What can hang from each mark
pefisip: mivim rabib rubi zaruvir
mivim: garob
zaruvir: pefisip rubi
rubi: mivim rabib
garob: pefisip rabib rubi zaruvir

Each row was made from one small tree. Brackets hold a mark, then the marks that hang from it, in alphabetical order. Every link used is in the known rows. Write each row's tree.
Known rows
[rubi rabib]: [-0.51 -1.51  1.35 -0.33 -0.27 -0.82 -0.93  0.16 -0.34  0.34 -1.89  0.01
  0.41  0.94  0.83  0.19 -0.28  0.66  0.39 -0.12  0.74  1.84 -1.36]
[rubi [mivim garob] rabib]: [-2.79 -4.36  0.02 -1.21  0.42 -1.74 -2.63 -0.73  0.33  0.03 -0.14 -1.23
  0.24 -0.33  1.22 -1.17 -1.97  0.72  0.87 -0.88  0.74  1.35 -1.46]
[pefisip mivim rabib rubi]: [-1.44 -2.20  0.95 -0.53  0.29 -3.93  0.53 -2.19 -0.07  1.38  1.11 -2.51
  0.71  1.37 -1.15  0.07  2.03  0.44  3.79  2.24  1.11 -0.23 -1.89]
[rubi [mivim [garob zaruvir]]]: [-3.79 -3.75 -1.57 -1.47  2.52 -0.90 -0.86  0.03  0.32 -0.57  2.07 -0.31
  0.06 -1.32  0.67 -0.59 -1.89 -0.71 -0.68 -1.42  0.29 -0.08  0.77]
[rubi [mivim [garob pefisip zaruvir]] rabib]: [-4.76 -5.83 -0.83 -2.57  3.16 -2.49 -2.57  1.52  0.06 -0.80 -0.72 -1.13
 -0.57 -0.18  2.62  0.40 -2.33  0.71 -0.02 -2.22  0.54  2.55  0.08]
[rubi [mivim [garob pefisip]] rabib]: [-3.25 -4.97 -0.44 -2.07  1.34 -2.47 -3.31  0.57  0.46 -0.57 -1.06 -2.05
 -0.71 -0.30  2.28 -0.23 -2.25  1.65  1.14 -1.41  0.41  2.18 -0.86]
[zaruvir pefisip [rubi mivim rabib]]: [-2.77 -2.29  2.09 -1.42 -0.35 -2.47 -3.46  0.46  0.24 -0.77  0.01  1.04
 -1.16 -0.46  3.43 -0.78 -2.97  0.16 -0.74 -1.43  2.62  2.81  1.54]
[zaruvir pefisip]: [ 0.40  0.12  0.92  0.33  0.70 -0.71  0.00  0.53  0.15 -0.36  0.37 -0.41
 -0.71  0.10  1.15  0.37 -1.30 -1.07 -0.48 -1.02  1.11  0.12  0.90]
[garob [zaruvir pefisip]]: [-1.25 -0.57  0.58 -0.14  2.40 -0.72  0.69  1.39 -0.10 -0.57  0.79  0.60
 -0.25  0.15  1.55  1.08 -1.37 -2.00 -1.60 -1.67  1.27  0.60  1.71]
[zaruvir [pefisip [mivim [garob rabib]]] rubi]: [-3.43 -3.90 -1.24 -0.90  1.66 -3.61 -0.24 -1.39  0.36  1.30  3.00 -2.24
  1.26 -1.72  0.00 -0.01 -0.64 -0.94  1.47 -1.98  2.70 -1.61  2.06]
[pefisip mivim rabib zaruvir]: [-0.25 -0.65  0.99 -2.56  1.03 -3.69  3.25 -1.65 -0.24  2.04  1.10 -3.13
  0.04  0.39 -0.54  1.63  0.99  0.40  3.29  1.37  1.27 -0.75 -2.94]
[mivim garob]: [-0.23 -2.13 -1.69 -0.20  0.29 -0.72 -0.07 -0.58 -0.11  0.59  1.20 -1.02
  0.52 -0.49 -0.78 -0.55 -0.29 -0.71  1.02 -0.21 -0.95 -0.92 -0.67]
[pefisip [mivim [garob zaruvir]] rabib rubi]: [-3.22 -5.08 -0.97 -1.37  2.13 -4.69  1.17 -1.98 -0.50  1.75  2.50 -2.59
  1.58  0.90 -1.59  0.16  1.46 -1.27  3.48  1.36  0.46 -0.62 -1.68]
[zaruvir [pefisip mivim rubi]]: [-1.16 -1.39  1.96  0.21  0.59 -3.21  0.66 -1.27  0.23  0.10  1.57 -1.47
  0.25  0.32  0.48 -0.27 -0.09 -0.60  2.08  0.97  2.47 -0.02  1.27]
[mivim [garob pefisip]]: [-0.82 -2.66 -2.14 -0.93  1.24 -1.48 -0.82  0.57  0.14 -0.08  0.30 -1.80
 -0.57 -0.48  0.33  0.50 -0.43  0.10  1.16 -0.95 -1.14 -0.09 -0.01]
[mivim [garob rabib zaruvir]]: [-3.48 -4.03 -2.29 -0.28  3.64 -0.86  0.68  0.28 -0.32  0.92  1.17 -0.71
  1.86 -0.10 -0.89  0.84  0.07 -1.06  0.61 -2.37  0.85 -1.10  0.35]
[zaruvir pefisip [rubi [mivim garob] rabib]]: [-2.97 -4.42  0.31 -1.58  0.02 -3.18 -3.62 -0.13  0.35 -0.15  1.10 -0.25
 -0.52 -1.10  2.47 -1.21 -3.45 -0.45  0.41 -1.49  1.80  2.06  0.86]
[garob pefisip rabib rubi zaruvir]: [-4.79 -2.76 -2.21 -1.40  5.12 -2.30 -0.10  2.00 -0.39  1.54 -1.34 -1.24
 -1.03  0.13 -0.22  2.09 -0.33 -0.24  0.92 -3.78  1.27  1.16  3.03]
[garob [pefisip mivim rabib]]: [-1.77 -1.67 -0.31 -2.06  1.63 -3.42  0.05 -0.33  0.48  0.48 -0.03 -3.87
 -0.74  0.52  0.49  1.83  1.03  1.57  2.00 -0.23  0.59  0.06 -1.34]
[garob rabib rubi [zaruvir pefisip]]: [-3.88 -1.81 -0.66 -0.30  4.88 -2.26  0.70  1.07 -0.29  1.85 -0.06 -0.81
 -0.46  0.13  0.01  1.50 -1.36 -2.10  0.22 -4.19  2.58  0.51  3.33]
[mivim [garob rubi]]: [-1.33 -2.30 -2.59 -0.78  1.09 -2.15 -0.14 -1.03 -0.31  2.46  0.68 -1.98
 -0.65 -1.04 -1.94 -0.77 -1.08 -1.42  1.79 -1.20 -1.02 -0.32  0.76]
[mivim [garob pefisip rabib]]: [-2.37 -3.83 -2.56 -0.51  2.71 -1.53 -0.86  0.80  0.19  0.45 -0.04 -2.32
  0.60  0.08 -0.19  1.19  0.04  0.76  1.98 -2.28  0.33 -0.69  0.19]
[rubi [mivim [garob zaruvir]] rabib]: [-4.27 -5.19 -0.29 -1.76  2.08 -1.76 -1.77  0.18 -0.02  0.02  0.28 -0.47
  0.49 -0.43  1.59 -0.58 -2.08 -0.11 -0.31 -1.55  0.84  1.79 -0.63]

Which tree is each row?
[-1.92 -3.62 -0.61 -0.31  0.12 -3.24  0.59 -2.41  0.10  1.13  2.27 -2.20
  1.43 -0.45 -1.47 -1.34  0.82 -0.30  3.26  1.80  0.34 -1.05 -0.29]
[pefisip [mivim garob] rubi]
[-3.40 -4.80 -1.66 -1.66  2.54 -3.14 -0.36  0.06 -0.84  2.63 -0.92 -0.85
 -0.05 -0.30 -0.71 -0.10 -1.46 -1.82  1.09 -1.95  0.10  1.90  0.07]
[mivim [garob [rubi rabib] zaruvir]]
[-1.95 -4.98  1.72 -0.32  0.51 -4.70 -0.41 -1.71 -0.11  1.16  0.78 -2.61
  1.09  0.56  0.62 -0.79 -0.76 -0.58  3.49  0.55  2.31  0.96 -0.89]
[zaruvir [pefisip [mivim garob] [rubi rabib]]]
[-4.42 -2.15 -0.94 -2.71  4.31 -3.42  0.18  1.10  0.06  1.61 -0.81 -2.42
 -2.05 -0.40  0.56  1.47 -1.76  1.63  3.05 -2.75  2.31  0.86  1.89]
[garob [pefisip zaruvir] rabib [rubi mivim]]
[-2.66 -2.66 -0.32  0.46  2.03 -1.86 -1.01  0.88 -0.19 -0.15 -1.08 -0.74
  0.33  1.64  0.05  1.14  1.19  1.56  3.11 -0.51  1.49  0.70  1.03]
[garob [pefisip rubi] rabib]
[-2.46 -3.05  3.26  0.03  0.22 -2.68 -2.64  0.13  0.09 -0.71 -0.61  0.10
 -0.69  1.44  2.67 -0.80 -2.20  0.52  1.60 -0.09  2.86  2.74  0.39]
[zaruvir [pefisip [rubi mivim rabib]]]
[-1.46 -2.12  1.10 -0.02  2.17 -3.37  0.29  0.40 -0.57  0.49  0.83 -0.28
 -0.17  2.23  0.47  1.46  0.24 -1.79  1.94 -0.06  1.27  0.94 -0.32]
[garob [zaruvir [pefisip rabib rubi]]]
[-2.29 -5.27  1.01 -0.14  1.88 -3.46 -0.60  0.39 -0.77  0.72  0.08 -0.02
  0.87  1.31  1.00  0.00 -1.21 -1.99  1.98 -0.48  1.31  2.05 -0.17]
[mivim [garob [zaruvir [pefisip [rubi rabib]]]]]
[-1.65 -5.19 -0.27 -0.68  0.23 -3.47 -2.04  0.17 -0.56  0.39 -1.54 -1.20
  0.29  1.50  0.43 -0.03 -0.03  0.83  3.71  0.62 -0.05  2.26 -1.18]
[mivim [garob [pefisip [rubi rabib]]]]
[-1.36 -4.08  0.29 -0.48  1.09 -5.47  0.38 -2.29  0.13  1.55  2.69 -3.89
  0.53  0.98 -0.64  0.05  0.42 -1.16  4.32  0.90  1.21 -0.83 -1.58]
[zaruvir [pefisip [mivim garob] rabib rubi]]
[-1.81 -2.03  1.81  0.00  0.87 -3.45 -1.91 -0.47  0.26 -0.40  1.21 -1.17
 -1.22  1.77  1.17  0.06 -1.03  0.07  2.49  0.21  2.01  0.78 -0.47]
[zaruvir [pefisip rabib [rubi mivim]]]
[-3.47 -2.40  0.80 -1.53  1.02 -2.37 -2.36 -0.28  0.05  1.30 -1.68 -0.88
 -1.54 -0.26  0.85 -1.00 -2.44  0.87  0.77 -1.70  1.47  2.62  0.59]
[garob [rubi mivim rabib]]
[-0.95 -0.90  0.16 -3.32 -0.25 -4.55  2.21 -1.76 -0.31  2.27  1.84 -1.76
  0.12 -0.47 -0.39  0.96  1.02  0.38  3.04  1.63  1.16 -0.24 -1.44]
[pefisip mivim rabib [zaruvir rubi]]
[-2.16 -0.76  0.78 -1.08 -0.14 -1.70 -2.50  0.30  0.65 -1.19  1.86  0.97
 -1.38 -1.35  2.44 -0.79 -2.68 -0.23 -1.08 -1.31  1.84  1.06  3.02]
[zaruvir pefisip [rubi mivim]]
[-1.63 -4.34 -0.46 -0.27  2.34 -4.08  0.25 -0.30 -0.67  1.09  1.97 -1.32
  0.28  1.68 -0.37  0.92 -0.20 -2.59  2.76 -0.16  0.52  0.16 -0.85]
[mivim [garob [zaruvir [pefisip rabib rubi]]]]
[-2.42 -3.67 -2.50 -2.49  1.82 -3.33  0.63  0.51 -0.53  1.56  0.78 -1.30
  0.35 -0.85  0.01  1.58 -0.18  0.60  3.39 -1.24  0.71 -0.26  0.56]
[mivim [garob [pefisip [zaruvir rubi]] rabib]]
[-4.03 -1.82 -0.78 -1.95  1.04 -1.03 -1.82  0.68  0.16 -1.04  1.85  2.17
 -0.56 -1.47  1.51 -0.68 -1.69 -0.20 -1.86 -0.90  1.09  1.26  2.82]
[garob [zaruvir [rubi mivim]]]
[-2.05 -4.46 -1.29 -1.10  2.43 -3.77  1.52  0.20 -0.70  1.42  0.26 -1.91
  0.70  1.13 -0.79  1.37  0.48  0.92  5.55  0.24  0.93 -0.46 -0.46]
[mivim [garob [pefisip rubi zaruvir] rabib]]
[ 0.06 -2.80 -1.73 -2.94  1.78 -3.91  1.44  0.26 -0.41  1.72  0.27 -3.38
 -0.85  0.69 -0.19  2.13  0.03  0.25  4.13  0.03 -0.99 -0.17 -3.11]
[mivim [garob [pefisip rabib zaruvir]]]
[-2.90 -2.66  0.88 -1.70  2.74 -4.48  2.54 -0.32 -0.11  1.18  0.09 -2.58
  0.70  0.76  0.08  1.85  1.32  1.90  5.00  0.75  2.89 -0.16  0.27]
[garob [pefisip mivim rubi zaruvir] rabib]
[-2.77 -4.21  0.15 -1.58  1.92 -5.13 -0.17 -1.57  0.11  3.01  0.08 -4.03
 -0.50 -0.96  0.08 -0.32 -2.11 -1.51  2.28 -1.92  1.90  0.88  0.39]
[zaruvir [pefisip [mivim [garob [rubi rabib]]]]]
[-5.30 -3.99 -0.08 -0.91  4.10 -3.34  0.64  0.48 -0.02 -0.02  0.10 -1.58
  1.13  0.92  0.30  1.59  1.41  0.95  2.50 -0.82  2.74  0.51  2.01]
[garob [pefisip mivim rubi] rabib zaruvir]
[-1.55 -1.16 -0.18 -1.65  2.87 -1.79  1.65  1.44 -0.20  0.81 -1.08 -1.36
 -0.06  0.57  0.63  2.62  0.25  1.52  2.76 -1.30  1.45  0.09  0.00]
[garob [pefisip zaruvir] rabib]
[-3.85 -3.71 -1.49 -0.74  3.88 -4.31  0.75 -1.51  0.44  2.92  1.72 -4.40
  0.05 -1.32 -1.11  0.14 -1.19 -1.51  2.77 -3.37  2.50 -1.56  1.93]
[zaruvir [pefisip [mivim [garob rabib rubi]]]]
[-0.03 -2.27 -1.56 -2.37  1.38 -2.53  1.67  0.58 -0.34  0.80  0.36 -2.07
 -0.71 -0.61  0.31  1.30 -0.83  0.26  2.78 -0.04 -0.64 -0.20 -0.92]
[mivim [garob [pefisip zaruvir]]]
[-3.69 -1.90 -0.71 -2.95  4.20 -4.71  2.66 -0.12 -0.16  2.88 -0.43 -3.91
 -0.82 -0.80 -0.55  2.15 -0.11  1.20  4.03 -1.84  2.49 -0.12  1.45]
[garob [pefisip mivim zaruvir] rabib rubi]
[-1.46 -3.46  0.45  0.08  0.73 -3.87  0.64 -1.73  0.24  0.76  2.68 -2.53
  0.67 -0.26 -0.25 -0.73 -0.55 -1.28  2.86  0.71  1.65 -0.86  0.55]
[zaruvir [pefisip [mivim garob] rubi]]
[-6.16 -2.74 -1.27 -1.17  4.71 -1.81 -0.83  0.52  0.01  1.16  0.27 -0.57
 -0.73 -0.52 -0.11  0.36 -1.46 -0.26  0.07 -3.80  2.29  0.65  2.96]
[garob rabib [rubi mivim] zaruvir]
[-4.06 -2.84  0.21 -2.39  1.99 -3.15 -3.17  0.98  0.18  0.57 -2.60 -1.86
 -2.55 -0.10  1.92  0.09 -2.60  1.65  0.93 -2.19  1.27  3.56  1.31]
[garob pefisip [rubi mivim rabib]]
[-4.57 -6.15  0.33 -1.07  1.59 -2.99 -2.06 -0.37 -0.45 -0.01  0.38  0.18
  0.83  0.69  0.92 -1.21 -1.34 -0.12  1.80  0.22  1.25  2.23 -0.47]
[pefisip [rubi [mivim [garob zaruvir]] rabib]]
[-2.12 -2.94  2.33 -0.49 -0.56 -3.44 -0.27 -1.62 -0.34  0.83 -0.75 -1.01
  1.21  1.08  0.21 -0.63  0.83  1.08  2.85  1.94  2.00  1.56 -0.92]
[pefisip mivim [rubi rabib]]
[-2.30 -4.96  1.30 -1.86  0.29 -3.91 -0.27 -1.14 -0.53  1.06  0.13 -0.78
  0.38  0.79  0.67 -0.85 -1.56  0.95  4.38  1.61  1.38  1.65 -2.09]
[pefisip [rubi [mivim garob] rabib] zaruvir]
[-3.91 -2.16 -0.05 -1.89  4.09 -3.68 -1.06  0.57  0.16  1.30  0.99 -1.78
 -2.60  0.16  1.00  1.15 -2.54 -1.82  0.18 -3.19  1.87  1.42  1.56]
[garob [rubi mivim] [zaruvir [pefisip rabib]]]
[-3.24 -1.87 -0.47 -2.14  3.19 -2.23  0.87  1.10  0.35 -0.51  0.38 -1.55
 -0.19 -0.84  1.27  1.42  0.14  0.41 -0.39 -1.08  1.00  0.69  1.57]
[garob [pefisip mivim] zaruvir]
